Each row comes from the steps of one path. Every step used is in the known rows, and no mark comes twice. Write the path behind each row, first mark first.
Known rows
pagas > gasen > rurup > pegolap > zave: [ -1.0 -44.8   6.1 -58.4  32.8   1.4   6.5   2.2 -27.7 -18.4  -2.4  27.1
  11.3  -0.6  16.6  -6.0 -11.5  -4.1  25.4  50.9]
rurup > pegolap: [  2.8 -21.1  16.0 -36.8  36.9   6.4  -6.7  -9.6 -20.9 -12.3   1.9  41.5
   8.1  -2.5  -0.9  -5.6  -8.2 -11.6  11.4  30.7]
pagas > pegolap > zave > vaman > rurup: [  5.9 -10.3   3.5 -17.6   7.8 -11.3  -1.6   8.7 -17.9 -11.0   4.4  14.7
 -23.0  -0.8  23.7 -10.6  -1.6 -15.7  30.7 -12.8]
pagas > gasen > rurup > pegolap > suvi: [ -0.3 -47.2  20.2 -65.0  29.5  14.8   5.8   2.9 -25.8 -19.7 -14.1  39.8
  12.3  -1.0  16.9   3.4  -7.7   9.3  27.6  70.2]
pegolap > zave > vaman: [ -0.7 -17.4   3.7  -3.9  20.0 -14.1  -9.4  -3.8  -9.2  -7.8  -2.1  20.7
   4.2  -0.5  11.7 -10.5  -6.0 -23.4  20.3  26.5]
rurup > pegolap > suvi: [  3.0 -22.4  19.1 -40.7  30.1  18.8 -10.5  -5.4 -20.3 -13.6  -8.3  35.1
   8.5  -5.1   9.4   3.2 -12.1  -1.9  21.7  46.5]
pegolap > suvi > vaman: [ -1.1 -22.6  15.1 -15.3  11.5  -4.2 -10.4  -2.9 -17.9 -13.7  -8.7  34.4
 -22.0  -5.9   8.0   0.8  -8.6 -10.2  16.7  49.6]
pegolap > suvi > gasen: [ -5.5 -22.6  17.5 -36.0  15.6  33.5  10.0  -3.0  -9.9 -21.9  -7.6  39.6
 -11.1  -3.8   8.2  -2.1  -9.4  -8.8  15.7  45.5]
zave > gasen > rurup > pegolap: [ -2.2 -48.7  19.1 -27.2  37.8  13.1 -12.5   2.2 -42.8 -21.2  -2.0  42.0
  14.7   6.7   3.8 -11.9   1.1 -11.4  26.2  56.8]
pagas > pegolap: [ -1.2 -19.7  12.0 -29.0  13.6  14.6   4.7  -9.4 -27.7 -10.6  -0.8  35.4
 -28.1  -0.9   9.6  -6.5   2.2 -10.1  12.6  18.6]
gasen > rurup > pegolap > zave > vaman: [  6.1 -42.5   6.0 -27.0  32.0 -27.6 -12.9   2.3 -10.6 -13.9  -1.5  21.4
  24.0   0.8  13.9  -7.0 -18.5 -14.3  29.8  50.0]
suvi > gasen > rurup > pegolap > zave: [ -0.6 -46.2   7.2 -52.2  28.7   6.9   6.9   2.6 -13.3 -26.6   4.0  28.4
   7.2  -2.7  11.1  -9.1 -25.8 -12.3  22.6  50.3]
pagas > pegolap > zave: [ -2.6 -17.8   1.5 -26.2   9.4  13.5   1.8  -7.6 -27.1 -11.4   0.4  15.4
 -28.0  -4.2  20.5  -8.4  -3.9 -15.4  20.8  16.5]
gasen > rurup > pegolap > zave > vaman > pagas: [ 18.7 -37.3   9.6 -23.4  30.2 -24.7   0.9   4.5 -11.4 -10.2   2.8  17.5
  17.9   0.4  15.9  -9.7 -20.0 -16.3  28.4  43.5]
pegolap > suvi > vaman > pagas > gasen: [ 10.7 -20.8  16.8 -33.6  12.3  -1.9  23.2   2.5 -23.8 -14.7  -6.3  35.5
 -30.3  -4.6  12.9   0.2  -1.3  -6.3  17.4  44.0]
gasen > rurup > pegolap: [  0.0 -43.5  16.8 -38.3  36.0   4.4  -9.9  -2.6 -22.7 -14.6  -1.2  41.5
  12.0  -0.3   2.4  -6.8 -14.1  -4.8  17.1  52.9]
gasen > rurup > pegolap > suvi > vaman > zave: [  7.3 -47.2  -0.2 -36.9  13.2 -18.5 -19.5   9.5 -20.0 -14.7 -14.8  28.4
  -5.2  -7.9  17.6   2.3 -29.5  -4.6  30.7  71.6]
gasen > rurup > pegolap > zave: [ -1.3 -41.7   7.4 -36.5  31.4   2.5 -12.1  -1.0 -20.3 -14.1   1.1  23.0
  12.1  -3.2  12.5  -7.4 -21.2  -9.9  23.5  50.2]
zave > gasen > rurup > pegolap > suvi: [ -1.7 -49.0  23.0 -31.9  28.8  26.6 -17.3   5.7 -41.4 -23.3 -13.4  35.6
  13.8   2.7  14.8  -3.3  -3.0  -1.3  36.0  72.5]
vaman > pagas > pegolap > suvi: [ 12.6 -14.1  18.9 -30.6   6.8  30.9  15.7  -3.9 -26.8  -9.0  -7.0  24.6
 -34.7  -4.7  22.0  -1.7  -3.3  -3.4  22.2  29.1]
rurup > pegolap > zave > vaman > pagas > gasen: [ 20.6 -17.2   7.6 -43.3  32.7 -22.3  22.7   2.0 -17.4 -13.1   4.0  22.3
  11.9   0.5  16.1  -6.7  -4.7 -18.2  25.1  21.4]
suvi > vaman > pagas: [ 10.1 -15.8  14.3  -6.0  18.8 -12.6   8.3  -3.0 -19.2  -9.1   6.1  37.6
 -30.5  -4.7  -1.8 -10.6  -8.2 -20.3   6.1  28.0]
gasen > rurup > pegolap > suvi: [  1.0 -44.4  19.4 -43.9  29.8  16.8 -13.0  -0.4 -19.6 -15.5 -12.3  34.3
  14.3  -3.5  12.8   2.1 -16.5   3.9  25.0  68.8]
pegolap > suvi: [ -5.7 -18.4  17.3 -21.1  18.4  29.3  -8.8  -6.2 -18.6  -9.1 -12.3  33.5
  -5.9  -4.9  10.3  -0.9  -4.6  -4.9  16.6  45.7]

Which path is each row?
[  4.7 -17.8  21.2 -57.7  26.1  28.1   5.6   9.8 -11.7 -26.2   1.8  40.5
  -2.7  -6.1  10.0  -1.1 -17.3  -1.0  24.4  17.0] | vaman > rurup > pegolap > suvi > gasen
[-11.5 -44.8  16.8  -7.5  24.4  23.8 -10.7   2.5 -41.2 -17.5  -6.9  39.9
   1.8   5.7   3.8 -16.5   8.1 -13.8  21.9  55.8] | zave > gasen > rurup
[ -0.4 -45.2   0.7 -26.5  25.0  12.6 -17.6   8.3 -42.0 -17.4  -8.5  34.9
  11.1   4.2  11.4 -11.5  -8.5 -14.7  31.4  54.3] | vaman > zave > gasen > rurup > pegolap
[  1.0 -48.7  16.8 -53.4  33.4   8.0   9.5   0.3 -13.8 -26.4   3.4  48.6
   7.4   0.3   1.0  -7.1 -19.1  -7.8  15.7  53.0] | suvi > gasen > rurup > pegolap
[  4.9 -17.4  14.9 -28.9   1.0  -0.2  -3.3   9.7 -26.4 -18.2  -3.9  28.2
 -50.2  -6.7  20.7   1.1  -4.3  -2.3  27.2   9.8] | pagas > pegolap > suvi > vaman > rurup
[-13.3 -43.3   6.9  -4.3  19.3  22.7 -13.3   4.9 -40.6 -17.2  -4.8  20.2
   0.0   3.5  14.8 -16.8   0.6 -18.6  28.7  53.7] | pegolap > zave > gasen > rurup
[  4.2 -50.0  -0.2 -19.8  19.9 -21.0 -19.2  11.5 -42.4 -22.4  -5.4  35.8
  -6.0   2.4   9.5 -10.3 -11.7 -19.7  31.1  59.4] | suvi > vaman > zave > gasen > rurup > pegolap
[  9.3 -35.6   6.8 -24.9  19.9 -14.1  22.0   7.5 -15.8 -10.8  -3.7  20.8
   1.7   3.0  19.6 -12.7  -3.5 -13.8  25.2  42.6] | pegolap > zave > vaman > pagas > gasen > rurup
[ 10.6 -14.7  21.0 -32.8  26.8  -4.9 -14.2  10.4 -10.6 -14.7  -4.8  33.7
  14.9  -3.1  13.0   1.3  -8.9  -2.6  31.9  16.5] | zave > vaman > rurup > pegolap > suvi
[ -9.7 -42.8  13.5 -39.7  25.8  13.6  11.2  -1.6 -27.2 -14.0  -7.5  45.6
  -3.2   3.2   6.8  -9.8   2.6  -2.7  12.9  52.0] | pagas > gasen > rurup
[ 11.4 -38.8   9.0 -56.0  33.0   4.2  21.4   4.4 -27.6 -14.7   2.2  23.8
   4.8  -1.0  18.5  -8.3 -14.2  -6.9  23.6  44.4] | vaman > pagas > gasen > rurup > pegolap > zave
[ -0.6 -16.1  10.1 -23.6  31.8  21.0 -15.4  11.2 -41.1 -20.4   9.4  21.7
   3.1   0.4  13.7 -14.3  -1.4 -17.9  32.3   2.3] | vaman > rurup > pegolap > zave > gasen
[  0.0 -19.7  -6.8  -9.0   7.9 -18.3 -11.4  -0.7 -19.1  -8.5  -4.2  33.5
 -26.9  -5.2   5.0  -8.2 -14.1 -22.7  12.6  32.7] | suvi > vaman > zave
[  0.2 -46.5   4.8 -31.9  19.2  25.0 -21.2  11.4 -40.9 -18.0 -18.7  27.9
  12.8   1.1  22.5  -4.2 -12.4  -6.4  40.9  70.9] | vaman > zave > gasen > rurup > pegolap > suvi
[ -2.1 -47.1  17.1 -51.9   4.3  28.1  17.2   3.3 -18.9 -26.8 -11.8  34.8
 -27.1  -1.5  21.0  -0.2 -10.6   1.9  27.5  56.9] | pagas > pegolap > suvi > gasen > rurup
[  5.7 -38.7   7.9 -15.4   9.9  25.0  10.5   6.4 -48.1 -15.7  -1.5  12.3
 -27.5   3.9  26.9 -17.9   2.2 -17.7  33.7  37.4] | vaman > pagas > pegolap > zave > gasen > rurup
[ 17.8 -43.9  20.6 -34.8  23.2 -13.3  -0.2   6.3 -19.7 -17.2  -5.1  31.9
  -9.2  -5.3  12.7   0.9 -23.5  -2.5  24.6  67.0] | gasen > rurup > pegolap > suvi > vaman > pagas
[  4.3 -21.7   8.1 -18.2  26.1 -12.5 -17.0  15.9 -41.3 -25.0  11.8  22.9
 -13.5   0.3  11.9 -12.6  -5.3 -22.9  32.8   6.4] | suvi > vaman > rurup > pegolap > zave > gasen
[  3.1 -54.8  20.9 -26.1  24.6  -6.7 -17.9   9.7 -41.7 -28.2  -9.7  35.8
  -1.8   2.1  12.9  -1.1  -6.0  -7.1  36.1  76.8] | zave > gasen > rurup > pegolap > suvi > vaman
[  1.0 -10.3  15.0  -7.3  22.2  -7.7  -8.0   6.6 -10.7  -8.4   2.0  38.9
  -1.8   0.7   2.4 -11.6   1.6 -14.2  17.8  -0.6] | zave > vaman > rurup
[  2.4 -10.8   7.2 -34.8  31.7  11.9 -12.0   5.3 -21.1 -12.2   9.6  21.6
   1.6  -6.4  11.5  -9.9 -16.8 -11.6  22.9  -1.2] | vaman > rurup > pegolap > zave
[ -4.5 -47.0   0.6  -5.7   0.0   2.6 -21.3  15.6 -38.3 -19.6 -19.9  27.2
 -20.3   1.0  20.8  -7.7  -8.0 -12.7  36.5  73.5] | pegolap > suvi > vaman > zave > gasen > rurup
[  3.0 -27.6  -2.4 -16.2 -10.7   3.0  -8.9   8.4 -47.3 -21.0 -15.6  21.9
 -45.7  -0.7  28.0  -2.6   0.9 -16.1  38.3  41.3] | pagas > pegolap > suvi > vaman > zave > gasen
[ -0.1 -24.2  16.3 -49.5   3.4  30.7  19.5  -3.3 -19.5 -24.5  -7.3  34.4
 -33.7  -3.4  17.9   0.9  -5.1  -4.6  23.7  35.1] | pagas > pegolap > suvi > gasen
[ 10.1 -24.3  -1.2 -33.7  12.7 -15.8 -16.7   3.6 -19.6 -13.6 -10.6  27.8
 -11.9  -8.5  14.6   4.1 -24.5 -10.7  28.0  48.8] | rurup > pegolap > suvi > vaman > zave
[ -7.5 -18.8  -1.6  -3.2  12.8  25.1 -13.0   1.6 -40.3 -11.1  -9.3  32.8
  -7.6   3.1   8.8 -14.9   3.7 -23.6  22.2  31.4] | vaman > zave > gasen
[  4.0 -26.3  19.9 -56.5  27.6  22.1   8.5  -2.8 -12.5 -26.6  -3.9  41.3
   1.9  -4.5   7.4   2.4 -16.6  -4.6  21.0  46.6] | rurup > pegolap > suvi > gasen
